Each row comes from the steps of one path. Every step used is in the known rows, and no mark comes twice. Write the path behind each row, first mark first.
In the rows, 128 means zero.
Known rows:
rivune -> suze -> vifugoz: [124 150 107 124 167 118 209 106 154 180 122 101 183 155 100 138 130  96
 113 119 154 147 138 141 149 131 110  97 165 147 191  85 122 103  95 141
 108  94  53]
suze -> vifugoz -> kaseba: [139 138  96 122 159 142 170 124 138 178 115 132 157 121 121 118 129  78
 101 142 148 144 159 128 140 134  95  97 166 116 173 119 103 122  80 144
  95 101  67]
toregu -> tubefa -> vifugoz: [141 182  65 153 142 172 161 118 117 139 121 111 137 121  85 140  85  81
  96 119 164 122 142 151 157 134 139 117 164 105 179 116 122  91 142  95
 114 144 116]
suze -> vifugoz -> vago -> kaseba -> toregu: [158  96 124 141 143 173 148 118 124 181 165 165 148 129 131 146 101  87
  81 172 135 162 164 132 131 148  94 131 157 115 194 136  75 157 119 151
  75 118  99]
tubefa -> vifugoz -> zezi: [135 168  80 116 130 182 151  78  99 144 126 123 145 115 106 119 121  60
 133 144 167 131 152 137 161 123  89 119 169  99 196  94 101  99 110 119
  94 138 105]
zezi -> vago: [143 126  85 120 158 180 141  91 133 136 121 101 129 138 103 112 140  99
 109 121 140 140 153 137 129 125  93 106 146 105 182  99 112 158 124 136
 133 145 109]
vago -> toregu -> tubefa: [176 149  79 142 146 179 123 126 110 148 150 130 174 138  93 140  83  97
  69 138 128 119 117 138 169 165 137  96 183 120 157 132 122 160 139 123
 114 155 118]
vifugoz -> kaseba -> toregu -> suze: [177 105 102 123 152 148 134 106 153 199 114 104 159 137  84 119 135  74
  68 144 124 143 171 110 151 138  92 122 140 165 149 141  79 131 147 146
  73 154 142]
tubefa -> vifugoz -> zezi -> vago -> kaseba -> toregu: [130 103  90 134 124 224 121  78  93 142 161 146 119 130 102 118 109  62
 108 148 170 140 183 136 144 103  98 140 133  89 180 121  81 138 142 144
  88 161 164]
suze -> vifugoz -> vago: [152 153 100 116 154 163 165 116 127 166 136 133 152 118 125 128 115  94
 124 156 136 156 140 138 136 154  85 106 169 114 210  97  96 131  86 135
  91 102  49]
kaseba -> toregu: [164 105 109 117 151 166 131 100 136 208 130 118 153 146  96 150 129  74
  94 141 143 150 155 120 144 150  91 128 151 133 177 122  83 160 141 130
 105 152 121]
suze -> vifugoz: [137 152 101 121 162 140 181 115 138 174 126 121 157 125 119 135 124  87
 116 134 155 155 134 148 126 145 111 104 167 125 189 107 122 129  90 135
 114 114  60]
vago -> toregu -> rivune: [188 123  91 104 168 167 139 119 141 139 140 126 172 139  99 134 126 112
  73 131 135 128 121 136 177 127 117 105 167 140 158 106 102 157 148 114
 123 153 137]
guvo -> suze -> vifugoz -> kaseba -> toregu -> tubefa: [137 123 101 122 138 161 150 144 136 213 144 127 141 149 108 141  96  64
  79 155 134 156 158 114 144 175 107 149 153 137 159 145  89 141  96 146
  55 118  87]
guvo -> suze -> vifugoz -> vago -> kaseba -> toregu: [157  86 136 122 127 173 143 124 127 186 174 156 131 144 146 146 101  77
  90 157 116 177 152 110 133 168  92 164 157 119 185 123  75 171 107 167
  49 106  89]
vifugoz -> vago -> kaseba -> guvo -> suze: [182  95 118 120 106 162 148 103 133 165 172 127 131 110 172 146 136  81
  64 118 103 155 159  83 144 160  80 159 165 110 153 118  98 171 134 155
  66 120  96]
toregu -> suze -> guvo: [161 144 113 104 157 123 162  98 150 166 111 105 171  91 108 144 123 104
  80 110 133 141 123 139 152 149 108  91 166 173 168  94 116 112 110 133
 126 146  93]
rivune -> suze: [137 137 102 128 164 125 174  93 152 171 118  91 180 154  91 133 140 102
 100 111 135 131 144 127 165 130 102 103 159 143 179  89 109 118 126 137
 119 117  85]
suze -> vifugoz -> vago -> kaseba: [155 129 114 140 147 158 165 117 125 143 154 156 142 112 151 129 103  96
  91 152 135 146 148 147 141 142 106 111 169  95 191 121  99 139 106 143
  90  97  79]
tubefa -> vifugoz: [152 156  88 132 148 160 169 101 124 148 113 115 127 124  91 132 121  75
 109 118 159 136 144 130 152 121 116 122 163 104 189 101 103 106 131 111
 115 128 109]
suze -> vifugoz -> zezi -> tubefa: [132 173 100 121 150 161 146 103 108 177 135 124 176 122 110 133  91  74
 125 160 163 172 136 170 146 137  86  93 180 116 202 103 131 120  70 130
 129  86  75]
vifugoz -> vago: [167 139 100 117 142 169 140  98 127 157 133 124 143 125 122 130 130  96
 111 150 121 141 143 125 153 148  79 114 166 108 196 109  86 142 121 131
  98 124  90]
toregu -> vago -> kaseba -> guvo -> suze: [170 107 114 129 114 155 164 109 143 173 189 106 143  96 166 134 136  85
  68  77 147 154 157  92 119 147 122 165 162 130 132 117 120 152 139 161
  95 152 101]
zezi -> vago -> toregu -> tubefa: [169 139  66 137 156 210 108 117 111 117 148 124 147 142  82 128  93 110
  83 134 130 127 131 141 154 141 133  95 162 102 164 115 129 176 139 135
 126 168 132]
kaseba -> toregu -> suze: [180 116 111 118 156 152 141 105 154 191 124  95 159 141  83 133 125  85
  81 136 126 149 152 130 139 143 106 127 140 172 166 121  99 139 153 136
  97 172 137]
toregu -> rivune -> suze -> vifugoz -> kaseba: [126 135  88 113 184 111 211 122 178 167 116  96 184 144  95 124 147 106
  85 121 159 131 161 134 172 103 104 101 154 164 171 106  95  80 105 127
  92  91  78]
vifugoz -> vago -> toregu -> suze -> guvo: [203 129 118 105 145 166 123 107 117 148 136 142 178 104 111 144 105 124
  81 144 106 138 106 120 178 163  86  85 185 150 170  99  93 152 118 146
  96 156 102]
kaseba -> toregu -> tubefa: [156 127  84 139 141 172 130 124 128 195 143 116 161 140  85 156  99  81
  77 152 144 138 151 137 145 157 126 126 157 133 171 145 102 142 149 113
 106 160 126]
toregu -> tubefa -> vifugoz -> vago: [158 178  62 144 134 191 145 119 107 128 131 118 137 116  92 134  84  86
 108 143 148 123 140 141 165 137 119 122 167  91 199 116  96 104 146  96
  86 132 110]
zezi -> vago -> kaseba -> toregu: [152  77 105 141 147 193 117 100 129 153 148 135 122 145 104 131 122  87
  73 131 140 146 178 127 131 118 104 129 133 109 162 131  89 181 156 156
 116 157 154]
zezi -> tubefa -> vifugoz -> kaseba -> toregu -> rivune: [158 116  80 132 166 169 134 128 144 182 107 112 135 143  48 142 101  76
  71 142 176 149 169 129 183  85  99 132 147 120 173 139  63 102 170  87
 111 122 172]

Write each row's path:
[145 101 119 100 142 154 154 123 140 223 134 133 133 153 122 137 135  57
  95 151 137 167 161  97 141 165  79 152 154 136 170 120  73 153  87 161
  54 107  83]  guvo -> suze -> vifugoz -> kaseba -> toregu
[173 171  68 144 140 190 135 125 100 130 142 135 151 137  74 141  71  84
  84 132 157 114 121 133 175 137 147 107 179  99 165 121 119 130 153 105
 104 156 127]  vago -> toregu -> tubefa -> vifugoz
[140 108 107 110 180 152 188 117 164 192 147 101 193 164  88 152 134 120
 106 156 146 154 154 132 159 116  85 138 143 169 207 104  64 113 132 122
  73 115  87]  kaseba -> toregu -> rivune -> suze -> vifugoz -> vago
[159  96 100 119 151 161 122 109 131 215 121 128 151 141  99 138 139  65
  78 153 137 138 180 102 155 142  78 119 151 127 169 144  61 154 129 142
  83 141 128]  vifugoz -> kaseba -> toregu
[172 136  92 149 146 162 131 112 133 186  95 104 134 142  42 124  91  70
  70 132 153 158 159 123 173 100 102 124 147 137 164 134  89 100 161 119
  94 126 163]  zezi -> tubefa -> vifugoz -> kaseba -> toregu -> suze
[131 115  95 122 132 189 168  82 118 146 178 130 157  97 154 132 134  75
  97 136 164 158 182 130 109 119  86 112 144 111 163 104 134 148  93 162
  96 134  85]  suze -> vifugoz -> zezi -> vago -> kaseba -> guvo
[158 160  99 124 169 129 191 113 159 160 117 100 159 117 103 120 116  90
 100 120 142 153 126 156 128 136 119  99 155 167 177  97 140 110 105 137
 107 130  76]  toregu -> suze -> vifugoz
[140 141 112  99 148 136 176 122 144 184 133 114 136 138 135 135 126  72
 112 124 132 170 124 130 134 166 102 135 170 130 184  89 120 146  73 145
  93 102  54]  guvo -> suze -> vifugoz
[181  92 139 125 137 157 127 104 134 175 153 150 160  96 121 155 104 102
  53 140 118 145 150 124 154 146  89 123 158 155 167 135  70 140 141 151
  85 149 137]  vifugoz -> vago -> kaseba -> toregu -> suze -> guvo
[168 102 104  99 124 140 158 104 143 204 133  99 148 119 145 139 165  63
  79 114 118 153 174  60 151 160  69 144 164 130 135 116  99 155 116 150
  69 125  85]  vifugoz -> kaseba -> guvo -> suze
[168 103 110 151 125 194 131 104 109 161 150 159 121 134 106 141 101  75
  84 151 144 137 169 116 153 120 104 148 156  91 192 138  60 136 163 131
  71 136 143]  tubefa -> vifugoz -> vago -> kaseba -> toregu
[161 121  73  90 154 218 113  93 119 109 159 121 170 135  99 112 136 108
 103 150 140 131 142 144 174 112  88 102 160 124 165  93  99 168 121 127
 115 166 143]  vifugoz -> zezi -> vago -> toregu -> rivune
[187 135 118 105 156 140 135 109 129 158 129 132 181 107  99 146 108 111
  66 115 125 136 104 127 171 156 114  80 185 168 150 100 120 147 115 145
 119 155 106]  vago -> toregu -> suze -> guvo
[148 162  94 123 137 172 115  85 106 171 130 115 172 126 101 134 107  75
 107 151 149 153 143 158 169 137  76  97 176 105 190 110 122 134 100 123
 136 105 109]  vifugoz -> zezi -> tubefa
[203 137  98 123 156 156 135 105 137 144 131 115 170 140  88 116 114 101
  71 121 114 137 119 130 164 146 120  95 170 154 147 108 129 155 142 142
 108 162 126]  vago -> toregu -> suze
[197 110 114  94 130 181 157 122 115 190 176 135 163 134 149 159 131  88
 104 148 108 182 121  71 144 175  80 136 189 126 167  90 110 187  98 164
  48 121  51]  kaseba -> guvo -> suze -> vifugoz -> vago -> toregu
[153 123  97 113 151 136 191 118 141 202 132 118 163 104 137 140 152  71
  83 136 154 149 172  93 131 135  83 105 158 129 153 128 112 131  94 143
  81 112  58]  suze -> vifugoz -> kaseba -> guvo
[129 151 108  87 128 158 162  98 123 179 149 122 154 127 148 122 126  59
 136 150 138 165 133 133 138 169  81 137 176 130 188  82 116 139  49 154
  72 104  51]  guvo -> suze -> vifugoz -> zezi
[177  94 120 144 147 149 141 107 148 175 141 121 153 134 105 130 110  80
  45 119 122 143 161 135 140 131 121 130 138 158 149 142 104 142 168 151
  96 163 156]  vago -> kaseba -> toregu -> suze
[151 120  81 140 148 166 122 127 124 199 132 124 158 142  88 137 106  73
  61 158 144 120 173 118 162 152 108 119 153 125 159 160  81 137 140 125
  79 151 133]  vifugoz -> kaseba -> toregu -> tubefa
[163 166  86 147 140 187 126 104 114 143 112 117 125 127  78 135  89  86
 117 143 153 156 133 140 169 114  89 113 173  75 213 103  93 111 137 101
 120  96 114]  zezi -> tubefa -> vifugoz -> vago
[138 126  91 136 160 166 153 141 125 204 136 133 165 135  92 141  99  75
  76 165 156 142 166 134 142 152 116 116 154 132 171 156  93 125 110 135
  72 132  96]  suze -> vifugoz -> kaseba -> toregu -> tubefa
[184 140  62 142 125 187 147 123 102 159 147 133 164 111  94 152 102  74
  56 130 158 113 155  84 177 129 119 111 171 105 129 141 113 129 164 117
  72 154 127]  vago -> toregu -> tubefa -> vifugoz -> kaseba -> guvo
[123 136 121 107 163 113 178  90 147 185 117 107 189 126 104 165 141 111
  95 109 147 133 135 124 170 142  93  88 174 153 182  85 101 109  99 135
 127 113  67]  rivune -> suze -> guvo
[168 136  99  84 148 195 107  81 105 125 146 128 179  99  98 118 118 110
  99 140 131 141 119 135 162 142  83  78 170 149 165  82 117 158  95 160
 109 178 120]  vifugoz -> zezi -> vago -> toregu -> suze -> guvo
[157 131 115  96 136 142 197 115 148 205 146  98 152 123 152 160 145  72
 102 113 135 180 138  96 122 169  97 138 164 144 163  90 133 150  91 149
  78 116  48]  kaseba -> guvo -> suze -> vifugoz
[155 115  93 127 142 174 141 105 122 197 114 130 127 142  77 133 127  59
  93 145 162 135 177  99 160 118  89 137 154 107 175 133  60 114 140 129
  74 139 131]  tubefa -> vifugoz -> kaseba -> toregu
[160 158  84 128 135 183 150  98 113 138 121 123 121 120 105 126 119  83
 127 143 146 136 147 123 160 126  90 121 168  84 207 100  85 111 130 109
  89 127  98]  tubefa -> vifugoz -> vago
[127 139  78 137 123 211 137  74  97  96 145 138 113 112 108 101 111  73
 111 127 164 132 174 149 146  96 100 123 147  75 181 104 106 123 124 137
 112 140 140]  tubefa -> vifugoz -> zezi -> vago -> kaseba
[176 130  95 164 122 179 147 104 112 146 149 135 131 104 113 160  93  79
  69 121 150 157 159 116 160 105  97 128 170  72 176 127 109 124 166 116
 107 100 128]  zezi -> tubefa -> vifugoz -> vago -> kaseba -> guvo
[192 154  90 148 137 206 105 113  88 139 129 148 140 144  68 138  76  96
 105 143 137 154 116 126 191 121  98 104 187  72 200 106  96 146 150 112
 112 105 128]  zezi -> tubefa -> vifugoz -> vago -> toregu
[162 101 124 100 156 134 139 106 148 211 113 119 167 106  96 147 130  90
  59 141 137 140 161 105 161 147  81 105 149 178 156 134  71 124 116 148
  87 153 122]  vifugoz -> kaseba -> toregu -> suze -> guvo
[168  97 140 125 148 136 144 108 145 187 142 141 162 104 115 160 102  96
  37 117 134 142 145 134 151 138 112 115 153 171 154 135  97 136 140 148
 108 162 141]  vago -> kaseba -> toregu -> suze -> guvo
[137 144  96 114 180 134 205 115 168 154 135  95 188 147 102 138 139 127
 112 138 143 144 138 147 168 110  98 113 155 155 203  86  91  94 112 117
  94  98  66]  toregu -> rivune -> suze -> vifugoz -> vago
[170 114 111 173 127 199 112 111 106 162 140 156 123 140  85 148  73  78
  79 149 149 163 158 134 170 110  99 142 164  77 195 138  72 131 168 122
 102 106 156]  zezi -> tubefa -> vifugoz -> vago -> kaseba -> toregu
[141 132  91 118 178 121 188 103 178 152 124  76 185 154  86 137 147 121
  86 107 145 125 149 140 178 111 110 113 147 168 172  92 102 102 144 110
 125 127 109]  toregu -> rivune -> suze
[153 168  82 152 149 159 147 106 121 152  99 110 128 135  67 140  89  80
  99 118 165 155 133 145 167 108 113 109 169  93 193 102 116 106 131 100
 143 103 117]  zezi -> tubefa -> vifugoz
[189 141  90 132 136 206 125 103  91 132 136 150 137 135  95 130 103  91
 116 150 133 137 122 111 175 133  99 115 181  86 192 100  84 146 141 123
  80 137 110]  tubefa -> vifugoz -> vago -> toregu
[153 113 101 160 139 169 128 126 126 176 164 144 156 133 104 156  80  80
  41 136 141 126 163 147 146 147 141 134 152 119 153 163 101 151 163 127
 106 161 150]  vago -> kaseba -> toregu -> tubefa
[168 111 101 145 135 153 167 103 141 169 183 118 162  82 146 137 133 101
  62  90 168 138 171 111 114 123 123 129 165 124 139 134 123 144 153 148
 121 165 108]  toregu -> vago -> kaseba -> guvo
[180 138 100 116 153 185 137 121 102 158 151 159 166 134 122 132 105 100
 114 165 126 154 119 122 152 158  94  95 188 107 193 104 102 170  95 149
  84 119  69]  suze -> vifugoz -> vago -> toregu
[145  84 120 134 166 131 168 111 177 173 151 110 182 160  89 150 135 111
  43 114 147 128 172 134 172 106 119 146 138 164 156 131  82 122 176 123
 107 139 152]  vago -> kaseba -> toregu -> rivune -> suze
[134 123  97  78 124 195 171  85 122 175 167  97 146 120 150 128 156  69
 137 134 144 180 161 102 112 148  63 138 152 123 176  72 129 160  66 163
  73 128  52]  kaseba -> guvo -> suze -> vifugoz -> zezi -> vago
